Each row was made from one small tree. The marks that hang from a mark follow it in brackets, in alphabetical order. Every link used is in the known rows. Write each row's tree.
Known rows:
lefi[lisuz netizab[musob raru seko]]: [2.443, -1.857, -1.161, 5.497, -2.563, 0.138, -1.778, -0.241, -4.226, 2.273, -0.777, 0.365, 2.417, -3.392, 0.100, 3.834, 1.172, -0.444, 2.145, 1.069, -0.257]
lefi[netizab[seko]]: [-0.142, -0.113, -0.645, -0.551, -1.142, -0.268, -0.815, -1.492, -0.980, 0.888, 0.877, 1.083, 0.679, -0.649, -0.034, 0.486, -0.637, 1.535, 0.921, -0.265, -0.387]
lisuz[lefi[netizab[seko]]]: [-0.311, 1.165, -0.349, -0.444, -0.213, 0.446, -1.360, -2.586, -1.803, -0.133, 1.190, 1.701, -0.441, -0.209, -0.766, -1.009, -0.288, 0.737, 0.006, -0.857, -1.043]
lefi[netizab]: [0.804, -1.643, -1.557, -0.640, 1.018, 0.311, -0.743, -1.384, 0.146, 0.182, 1.471, 0.789, 0.325, -0.436, -0.391, 0.741, -0.705, 1.540, 0.463, 0.322, 0.046]
velop[musob]: [-0.252, -1.494, 0.833, 0.529, -0.891, 0.524, -0.441, 0.315, -0.680, 0.215, 0.195, 0.302, 0.726, -0.637, 0.231, 1.666, -0.002, 0.919, 0.380, 0.027, 2.354]
raru[netizab[lefi[lisuz] seko]]: [-1.418, 2.307, 0.072, -2.412, -2.322, -2.351, -1.085, 0.456, -2.307, 1.906, -2.613, -1.760, 0.085, -1.175, 1.178, 2.333, 0.279, -0.990, -0.566, -0.842, -1.869]
govab[netizab]: [0.767, -0.220, 1.273, 0.773, 0.203, -0.919, 0.124, 0.496, -1.002, 0.027, 0.998, 0.359, 0.372, -0.488, -0.299, -0.041, -0.634, 1.684, 1.340, -1.001, -0.504]
netizab[lefi]: [0.212, 0.954, 0.604, -0.728, 0.447, -0.731, -0.037, 0.273, 0.291, 0.169, 0.007, -1.295, -0.465, 0.030, 0.351, -0.006, -0.236, 0.371, -0.332, -0.821, -1.205]
netizab[lefi[lisuz] musob raru seko]: [1.904, 0.704, 1.103, 5.578, -3.225, -0.986, -1.011, 1.334, -4.204, 2.193, -2.016, -1.664, 1.595, -2.858, 0.849, 3.356, 1.605, -1.597, 1.449, -0.208, -1.518]
netizab[lefi musob[velop] seko]: [0.216, 3.849, 1.855, 1.536, -3.363, -0.790, -0.456, -1.230, -2.035, 1.289, 0.288, -0.591, 1.130, -1.162, -0.549, 1.726, -1.191, 1.025, 1.589, -2.563, -1.817]
govab[netizab[musob raru seko]]: [2.784, 0.528, 1.873, 6.587, -2.647, -0.468, -0.267, 0.446, -5.211, 0.950, 0.523, 0.703, 1.679, -2.957, -0.926, 1.871, 0.685, 0.945, 2.930, -1.603, -0.426]
raru[netizab[lefi[lisuz] musob]]: [0.512, 0.031, -0.686, -0.490, -0.326, -1.168, -0.892, 0.128, -2.964, 1.853, -2.007, -2.272, 0.571, -1.831, 0.228, 4.195, 0.977, -1.059, -0.193, -0.021, -0.764]
velop[musob[netizab]]: [-0.397, -0.211, 1.326, -0.416, -2.118, -1.227, -0.730, 0.155, -1.090, 0.010, -0.008, -1.255, 0.294, -0.785, 0.746, 0.540, -0.263, 1.843, -0.049, -0.193, 1.603]
lefi[netizab[raru seko]]: [2.027, -0.313, -0.941, 2.984, -1.415, 0.027, -1.365, -1.012, -2.206, 0.607, 0.749, 1.239, 0.772, -1.919, -0.234, 0.802, 0.080, 1.015, 1.287, -0.094, -0.654]
lisuz[lefi[netizab]]: [0.668, -0.497, -1.111, -0.589, 1.963, 0.933, -1.287, -2.378, -0.725, -0.822, 1.693, 1.430, -0.810, 0.152, -1.052, -0.829, -0.238, 0.776, -0.493, -0.335, -0.691]
raru[netizab[lefi[lisuz] musob seko]]: [-0.394, 1.658, 0.044, -0.331, -2.400, -1.648, -0.990, -0.033, -4.090, 2.539, -2.428, -1.914, 1.019, -2.034, 0.602, 3.860, 1.007, -0.985, 0.298, -0.692, -1.123]
raru[netizab[lefi musob[velop]]]: [0.831, 3.045, -0.158, -1.053, -0.806, -0.802, -0.769, -1.983, -2.137, 0.724, 0.237, -1.022, 0.185, -1.288, -1.526, 3.028, -1.092, 1.199, 0.337, -2.392, -1.405]
velop[musob[netizab[lefi raru seko]]]: [1.049, 2.219, 2.507, 2.537, -4.200, -2.307, -1.348, 0.702, -3.228, 0.577, -0.513, -1.962, 0.190, -2.313, 1.091, 0.801, 0.087, 1.545, 0.357, -1.440, -0.273]
netizab[lefi musob[velop]]: [1.238, 2.209, 1.029, 1.404, -1.428, -0.330, -0.286, -1.092, -1.041, 0.722, 0.719, -0.897, 0.820, -0.718, -1.008, 1.900, -1.129, 1.257, 1.269, -1.929, -1.466]

Which tree is each row?
[1.356, 2.364, 1.271, 2.951, -2.033, -0.972, -0.618, 0.617, -1.988, 0.561, -0.487, -0.667, -0.163, -1.585, 0.395, 0.390, 0.481, -0.251, 0.390, -1.463, -1.834] : netizab[lefi raru seko]
[3.234, 2.046, 0.889, 4.866, -1.708, -0.096, -0.855, -0.645, -2.243, 0.536, 0.673, -0.668, 0.908, -2.075, -1.223, 2.223, -0.360, 0.629, 1.402, -1.752, -1.855] : netizab[lefi musob[velop] raru]
[0.537, 0.639, 2.519, 2.853, -2.694, -2.119, -0.237, 1.563, -4.022, 2.487, -0.804, -1.550, 1.881, -2.197, 0.673, 2.983, 0.191, 0.584, 2.358, -1.239, -1.710] : govab[netizab[lefi[lisuz] musob seko]]
[1.178, 5.560, 1.912, 2.012, -4.893, -3.007, -1.426, -0.479, -2.125, 0.373, -0.086, -1.548, -0.143, -1.699, 0.240, -0.677, -1.544, 1.587, 0.550, -2.882, -3.790] : musob[netizab[lefi raru seko] velop]
[1.816, 1.065, 0.606, 2.350, -2.302, -2.750, -1.420, 1.899, -1.989, 0.792, -1.779, -3.110, -0.055, -1.973, 1.592, 0.775, 0.539, -0.559, -0.447, 0.184, -2.828] : musob[netizab[lefi[lisuz] raru]]
[0.560, 2.541, 0.034, 1.469, -1.931, 0.945, -1.760, -3.949, -3.120, 0.373, 1.857, 2.149, 0.824, -0.988, -2.055, 0.819, -1.241, 1.532, 1.523, -1.992, -1.295] : lisuz[lefi[netizab[musob[velop] seko]]]
[2.820, -0.843, 0.236, 5.371, -1.047, -0.567, -0.883, 1.541, -3.197, 1.613, -1.552, -2.014, 1.260, -2.667, 0.498, 3.509, 1.679, -1.566, 0.966, 0.472, -1.111] : netizab[lefi[lisuz] musob raru]
[0.630, 1.372, 0.863, 1.783, -2.269, -0.834, -0.824, 0.109, -1.339, 1.806, -0.741, -1.448, 1.640, -1.288, 0.067, 3.325, -0.690, -0.049, 1.170, -0.821, -1.887] : netizab[lefi[lisuz] musob[velop]]
[2.101, 0.796, 0.667, 5.756, -2.715, 0.420, -0.526, -0.118, -4.061, 1.004, -0.512, 0.298, 1.269, -2.551, -0.546, 1.731, 1.323, -0.681, 1.697, -0.450, 0.080] : netizab[musob raru seko]
[0.724, 1.314, -0.380, 1.426, -2.841, 0.267, -1.055, -2.825, -2.163, 1.345, 1.574, 1.437, 1.963, -1.507, -1.327, 2.239, -1.578, 2.396, 2.425, -1.184, -0.616] : lefi[netizab[musob[velop] seko]]
[1.917, -0.340, 0.144, 3.342, -0.868, -1.115, -1.032, 1.962, -1.488, 0.974, -1.585, -1.611, 0.352, -1.678, 1.111, 1.908, 1.019, -1.558, 0.038, 0.278, -1.871] : netizab[lefi[lisuz] raru]
[3.230, 0.402, 1.725, 3.611, 0.388, -1.491, -0.350, 1.304, -2.171, -0.003, 0.939, -0.563, -0.104, -1.676, -0.296, 0.580, -0.104, 1.386, 1.108, -1.827, -2.009] : govab[netizab[lefi raru]]
[-1.366, 1.490, 2.161, -0.265, -4.247, -1.849, -0.803, 0.028, -2.209, 0.682, -0.461, -0.975, 0.680, -1.030, 1.129, 0.130, -0.481, 1.869, 0.405, -0.877, 1.286] : velop[musob[netizab[seko]]]
[-0.133, 4.631, 0.705, -0.804, -3.118, -1.233, -0.822, -2.148, -3.162, 1.336, -0.189, -0.720, 0.564, -1.468, -1.201, 2.777, -1.066, 1.141, 0.771, -3.050, -1.761] : raru[netizab[lefi musob[velop] seko]]
[2.322, 1.940, 0.771, 1.846, -1.249, -2.402, -0.980, 0.583, -1.637, -0.264, -0.192, -2.563, -0.922, -1.400, 0.614, -0.532, 0.210, 0.704, -0.439, -0.992, -2.350] : musob[netizab[lefi raru]]
[2.835, 0.285, -0.541, 5.095, -0.738, 1.294, -1.725, -2.576, -4.959, 0.150, 1.177, 1.680, 0.511, -2.370, -1.514, 1.076, 1.140, 0.086, 1.172, -0.814, -0.564] : lisuz[lefi[netizab[musob raru seko]]]
[-0.456, 0.705, -0.676, -2.614, -0.149, -1.771, -1.014, 0.583, -1.195, 1.304, -2.135, -1.934, -0.142, -0.838, 0.861, 2.575, 0.276, -1.070, -1.098, -0.219, -1.607] : raru[netizab[lefi[lisuz]]]
[2.503, -0.320, 1.359, 4.012, -0.790, -1.947, -0.811, 2.581, -2.480, 1.075, -0.632, -1.249, 0.725, -2.147, 0.730, 2.050, 0.259, 0.127, 1.295, -0.686, -2.492] : govab[netizab[lefi[lisuz] raru]]
[0.836, 2.580, 1.486, 2.574, -4.429, -3.251, -1.524, 1.668, -2.929, 1.483, -2.187, -2.868, 0.283, -2.212, 2.062, 0.607, 0.590, -0.622, 0.057, -0.610, -3.135] : musob[netizab[lefi[lisuz] raru seko]]
[-0.216, 0.935, 1.307, 2.035, -2.920, -1.142, -0.414, 0.985, -2.928, 2.455, -1.856, -1.850, 1.491, -1.603, 1.115, 2.962, 0.961, -1.108, 1.151, -0.184, -1.171] : netizab[lefi[lisuz] musob seko]
[-0.147, 0.752, 1.927, -1.152, -1.752, -2.059, -0.781, 0.431, -0.897, 0.239, 0.042, -2.547, -0.220, -0.730, 1.113, 0.647, -0.530, 2.155, -0.470, -0.877, 0.348] : velop[musob[netizab[lefi]]]
[1.947, 0.503, 1.694, 2.377, -2.075, -1.790, -1.286, 0.789, -2.261, -0.114, -0.054, -2.217, -0.150, -2.026, 0.896, 0.993, 0.217, 1.629, -0.150, -0.988, 0.005] : velop[musob[netizab[lefi raru]]]
[3.764, -0.983, 1.051, 6.369, -0.561, -0.044, -0.276, 0.568, -4.206, 0.341, 1.000, 0.391, 1.290, -2.676, -1.135, 2.036, 0.817, 1.007, 2.451, -0.891, -0.007] : govab[netizab[musob raru]]
[0.960, 4.748, 1.217, 2.518, -5.441, -2.150, -1.483, -0.779, -2.386, 0.116, -0.130, -0.394, 0.286, -1.778, -0.205, -0.900, -1.259, 1.209, 0.933, -1.938, -2.640] : musob[netizab[raru seko] velop]
[2.753, 1.183, -0.561, 4.962, -3.189, 0.515, -1.588, -2.357, -3.460, 1.157, 1.453, 1.663, 2.010, -2.741, -1.722, 2.560, -0.895, 1.843, 2.664, -1.261, -0.885] : lefi[netizab[musob[velop] raru seko]]
[1.668, -0.318, -1.129, 1.402, -0.824, 0.764, -1.075, -2.680, -1.166, 0.778, 2.137, 1.199, 1.625, -1.186, -1.677, 2.512, -1.533, 2.432, 1.918, -0.669, -0.235] : lefi[netizab[musob[velop]]]
[0.934, 1.313, 1.039, 3.501, -2.995, -1.591, -1.124, 1.896, -2.366, 1.605, -2.062, -1.386, 0.759, -2.085, 1.359, 1.687, 0.833, -1.530, 0.477, -0.312, -2.378] : netizab[lefi[lisuz] raru seko]
[-1.018, 5.730, 2.255, -1.489, -4.702, -3.301, -0.934, -0.914, -0.738, 0.500, 0.114, -1.750, -0.176, -0.328, 0.530, -1.062, -2.280, 2.199, 0.327, -2.736, -3.452] : musob[netizab[lefi seko] velop]
[0.748, 1.196, 1.893, 3.220, -4.700, -1.532, -1.334, 0.349, -3.310, 0.382, -0.610, -0.765, 0.758, -2.389, 0.693, 0.696, 0.291, 1.158, 0.762, -0.661, 0.820] : velop[musob[netizab[raru seko]]]
[2.737, 1.190, 0.543, 5.334, -2.826, -0.568, -1.439, 0.586, -2.610, 1.500, -0.994, -1.191, 1.698, -2.603, -0.208, 3.635, 0.093, -0.618, 1.413, -0.760, -2.170] : netizab[lefi[lisuz] musob[velop] raru]
[3.792, -1.333, -1.311, 4.918, 1.376, 1.722, -1.763, -2.467, -3.853, -0.502, 1.521, 1.272, 0.101, -2.132, -1.905, 1.220, 1.316, 0.089, 0.728, -0.159, -0.251] : lisuz[lefi[netizab[musob raru]]]
[-1.171, 1.591, 1.283, -0.074, -2.655, -1.808, -0.566, 1.445, -1.113, 1.827, -2.029, -1.545, 0.719, -0.753, 1.704, 1.291, 0.090, -0.987, 0.231, -0.254, -1.991] : netizab[lefi[lisuz] seko]
[0.494, -0.296, 1.606, 0.588, -0.445, -2.130, -0.238, 2.083, -1.251, 1.340, -0.515, -1.448, 0.649, -0.922, 0.929, 1.553, -0.427, 0.641, 0.881, -0.721, -2.195] : govab[netizab[lefi[lisuz]]]
[4.099, -0.105, 1.640, 5.797, -0.032, -0.802, -0.259, 0.790, -3.994, 0.528, 1.044, -0.869, 0.815, -2.575, -0.820, 2.329, 0.559, 1.284, 2.080, -1.659, -1.241] : govab[netizab[lefi musob raru]]
